Each row was made from one walk, in order. Every step used is in the known rows, and no mark comes twice. Write each row's walk.
(in the rows, 128 means zero)
Known rows
zavi, pora, ruget, tuni, ruro: [124 131  66 129  94 146 133  92 112 131 169 111 145  83 114  58 143 117
 137 112 164 206 111 108 149 145 203 100 184 185 156 133 123]
rabomun, ruro: [ 96 128 118 120 133 153 143  96 183 132 128 135 103 126  84 115 162 131
 147 121 122 125 115 133 106 159 137 176 124 128 115  79  84]
zavi, pora, ruget, tuni: [134 137  60 132  88 132 126  94 121 131 171 116 148  79 116  41 124 126
 121 109 157 194 105 107 142 147 198 113 185 194 156 136 122]
fepe, tuni, rabomun: [139 165 108  88 123 153 151 133 120 116 122 155 130 154 129 122 173 183
 171  94 121 103  91 111 113 136 161  98  82 179 126 102 161]
fepe, tuni, rabomun, ruro: [125 163 106  84 127 166 160 114 148 120 121 159 115 154 106 116 191 185
 182  93 116 105  84 113 103 147 163 126  79 181 122  77 140]
pora, ruget, zavi: [110 169 106 154 110 157  75 102 104 138 158 181 105  81 128 115  88 170
 127 135 135 135 130 149 145 141 161  95 148 138 116 110 119]
fepe, tuni, ruro, kina: [136 146 119  89 130 179 179 173  90 153  91 127 102 175 143 155 191 152
 180 135 131 169  91 119 147 105 169 113 115 184 137  92 178]
ruget, pora: [120 114 129 106  98 144 114  78 154 124 136 133 138 163 176 101 140 110
 118 150 147 155 116 114 148 110 150 113 116 139 179 115 174]
kina, ruro, tuni: [124 150 124 112 164 149  96 143 160 116 112 110 133 125 147 126 101 135
 123 145 132 147 163 157  78  70 177 118 109 134 104 103 167]
kina, rabomun, ruro, tuni: [142 141  95 115 133 109 128 103 235 146 116 167 114  99 159 129 163 159
 149 150 149 131 122 132 104 162 194 174 111 172 123  94  83]
tuni, ruget, zavi: [ 94 165 121 135 126 147 128  77 119 111  96 157 136 101 118 148 143 178
 160 106 158 106 175 120 160 107 184 117  75  96 149 139  91]
ruro, tuni, ruget: [157 146 143 114 128 145 164 127 160 124 106 123 167  97 146 133 135 149
 137 114 100 140 182 113 130 109 197 103  93 114 105 125 156]
rabomun, ruro, kina: [ 79 120 104 117 139 150 137 121 176 149 112 156  88 163 104 125 156 137
 148 132 122 138 110 135 116 143 165 192 111 137 136  60  99]
kina, tuni: [153 148 152  68  97 112 129 121 169 122 115 135 162 153 134 121  65 153
 106 110 170 123 147  84 124 113 129 151 150 126  92 153 118]
tuni, ruro, rabomun: [ 97 115 120 126 135 140 145 112  93 111 121 110 132 157 147 169 169 120
 173 154 153 177 146 155 135 101 114  81 112 112 126 131 160]
fepe, tuni, ruro: [151 150 129  85 126 179 182 151  98 148 107 113 108 151 119 145 194 144
 175 127 134 160  97 115 142 112 154  98 124 173 122 109 168]
kina, tuni, rabomun: [132 151 136  71 106 116 115  92 175  92 133 162 177 163 144 130  83 179
 132  83 168  97 154  83 117 135 142 121 102 122 105 147 119]
rabomun, ruro, tuni: [122 126 120 106 144 159 152 111 201 136 125 146 124 116 108 106 166 133
 144 123  96 130 131 127  89 154 174 163 120 118  83  69 119]
pora, ruget, tuni, ruro: [113 136 119 157  73 168 105  99 110 146 169 108 135  64 131 142 118 147
 139 115 135 164 145 122 158 130 153  93 172 167 141 111 112]
fepe, tuni, rabomun, ruro, kina: [116 164  96  84 131 167 157 132 145 127 113 167 111 170 120 124 186 193
 179  97 116 109  82 113 109 143 175 134  69 183 134  70 147]
rabomun, ruro, kina, tuni, ruget, zavi: [ 78 146 107  94 130 153 135 100 188 134  88 181 112 168 105 128 134 171
 154 119 151 126 136 114 126 128 186 196  97 123 129  74  77]
rabomun, ruro, tuni, ruget, pora, garas: [124 125 136 116 101 156 154  66 209 119 114 131 136 111 114 104 170 143
 144 108 113 133 148 120 131 146 203 160  96 131 116  81 126]
tuni, ruget, pora, garas: [121 135 152 140  54 129 138  45 148 104 117 109 155 117 139 125 145 144
 134  99 156 136 153 110 200 110 181 122  80 141 188 159 143]
ruro, kina: [106 127 108 128 137 127 128 171 115 148  97 156 109 181 161 145 123 140
 130 146 123 153 123 133 141 113 159 148 109 143 161 105 148]
ruro, tuni: [166 131 127 110 140 140 140 154 156 127 114 139 156 115 162 116 128 135
 122 134  94 139 157 122 104 121 183 109 119 119  86 112 180]
pora, zavi, ruget: [140 101 131  89  82 144 111  96 121 104 139 129 146 101 109  79 125 176
 129 113 150 153 129 132 126  93 177 126 123 168 121 190 143]
zavi, ruget: [ 78 115 142 113 140 129 146 107 173 122 128 116 156 125  62  83 137 133
 142 140 150 142 108 119 113 101 175 135 124 145 138 140 146]

Write each row's walk
[110 137  53 130  95 138 127  72 146 119 180 132 147  82 102  46 144 136
 143  95 154 181 102 106 135 165 211 117 160 190 159 110 107] | zavi, pora, ruget, tuni, rabomun, ruro
[ 62 128  87 122 150 147 113  88 172 101 141 183 125 170 119 139 172 173
 184  93 121 106 127 132 109 163 168 134  52 128 151  66 107] | tuni, rabomun, ruro, kina
[151 178 136  93 104 154 192 129 122 146  99 113 125 119 105 128 166 173
 159 102 130 127 113 104 150 102 166 116  95 177 138 128 143] | fepe, tuni, ruget
[129 124 127  91 107 171 154  70 200 123 125 140 132 108 120  98 173 152
 151 110 111 147 155 119 117 129 203 150  95 129 113  91 119] | rabomun, ruro, tuni, ruget, pora, zavi
[ 87 156 115 127 150 112  78 115 132 107 118 102 123 153 144 125  86 142
 125 164 161 147 146 182  80  58 116 119 104 136 124 123 156] | kina, ruro, rabomun
[136 143 102 112 119 113 134  71 245 141 116 161 124 100 165 129 172 158
 157 148 162 140 127 119 119 152 209 167  94 170 148  96  91] | kina, rabomun, ruro, tuni, ruget, pora
[123 138  93 124 128  99 121  87 219 145 120 161 101 105 142 136 165 151
 156 148 166 128 108 129 113 167 166 181 118 177 143 103  63] | kina, rabomun, ruro
[142 132 113 109 150 144 130 132 158  99 134 162 171 125 171 123 141 160
 148 107  88 116 165 120  92 141 193  84  73 111  98 103 176] | ruro, tuni, rabomun
[102  99  98 131  90 152 128 129 122 138  94 127 153 131 187 176 178 152
 162 122 163 149 150  98 154 107 183 131 133 163 174 104 100] | ruget, tuni, ruro, kina, rabomun
[139 143  73 131 112 127 133  99 122 131 180 125 125  87 101  44 119 113
 126 126 150 201  97 125 142 155 188 110 174 183 147 139 138] | zavi, pora, ruget
[120 131  55 131  97 145 135 107 109 141 163 124 142  99 127  69 141 123
 141 119 161 214 113 111 154 141 215 106 179 192 169 123 130] | zavi, pora, ruget, tuni, ruro, kina
[ 63  98 119 114 116 142 142 103 176 127 107 119 175 127 108 118 172 153
 166 138 175 154 120  97 131  89 218 140 126 173 174 120 119] | zavi, ruget, tuni, ruro, kina, rabomun
[127 157  87 121 132 116 124  87 223 136 104 183 119  88 157 137 172 179
 164 144 162 118 136 126 114 157 216 166  96 158 126 100  69] | kina, rabomun, ruro, tuni, ruget, zavi
[123  90 117  90  61 154 101  78 125  85 145 138 175 100 125  81 141 202
 139  85 158 133 143 117 120  96 194 115 108 169 139 175 128] | pora, zavi, ruget, tuni, rabomun
[ 68 129  98 122 143 143 114  67 175  87 156 170 132 145 105 132 173 168
 185  86 124  91 131 130 100 172 154 123  60 120 135  79  98] | tuni, rabomun, ruro
[164 115  85 143  83 103 130 103 116  93 133 124 147 118 121  43 148 121
 110 100 164 170  98 120 164 170 199 146 156 182 149 170 152] | zavi, pora, garas
[ 71 106 135 117 104 136 144  99 173 118 117 106 189 111  82  83 148 153
 138 119 158 127 119  94 114  94 192 141 138 159 153 131 121] | zavi, ruget, tuni
[ 71 106 145  99 120 138 130  72 195 117 133 123 161 152  95  63 145 124
 137 155 164 157  99 110 128  91 194 125 114 151 171 130 180] | zavi, ruget, pora
[128 139 123  86 118 115 126 162 144 143  86 161 136 193 165 142  79 156
 119 134 153 150 135 102 140 103 161 162 125 142 135 122 143] | ruro, kina, tuni
[110 161 103 140 101 132 132  62 110  93  96 157 148  98 108 107 153 176
 153  91 175 128 158 110 180 128 216 126  89 119 156 158 103] | tuni, ruget, zavi, pora, garas
[ 35 103 114 113 116 141 137  84 194 107 116 139 185 134  80  91 164 176
 163 105 153 115 117  96 105 113 215 144 100 161 170  96 114] | zavi, ruget, tuni, rabomun, ruro, kina
[125 135  60 134  92 131 135  85 111 122 168 109 151  89 125  53 136 125
 141 123 170 209 109 122 145 137 191  94 177 181 155 137 134] | zavi, pora, ruget, tuni, ruro, rabomun
[103 113 103 127 148 148 139 143 121 141  99 144 102 166 169 198 180 131
 185 162 162 185 137 139 162 116 177 123 106 152 166 110 134] | tuni, ruro, kina, rabomun
[105  98 117 129  89 166 135 113 110 118 112 102 167 115 154 160 178 140
 156 105 152 137 160  95 148 112 159 112 147 135 154 111 103] | ruget, tuni, ruro
[ 83 135 121  87 111 147 148  88 207 143 101 153 118 176 117 118 136 152
 145 123 146 149 131 109 136 124 179 193 102 139 145  75  99] | rabomun, ruro, kina, tuni, ruget, pora
[115 149 128  88 111 118 140 141 147 141  82 153 146 180 153 150  83 166
 129 122 152 148 156  99 154  92 177 161 103 137 151 132 127] | ruro, kina, tuni, ruget
[ 98 101 109 134  84 149 132 108 107 115 108 105 176 129 173 154 170 145
 155 117 159 140 155 109 139  99 142 103 136 135 150 119 119] | ruget, tuni, ruro, rabomun
[109 152 112 113 166 149  83 122 165  96 122 123 143 131 152 132 113 152
 142 126 132 135 171 154  74  84 185 103  80 135 112  95 165] | kina, ruro, tuni, rabomun
[162 133 155 118  91 141 152  94 167 114 105 123 177 109 174 113 140 146
 123 113 111 147 173 112 153 110 217 102  87 131 127 130 188] | ruro, tuni, ruget, pora, garas
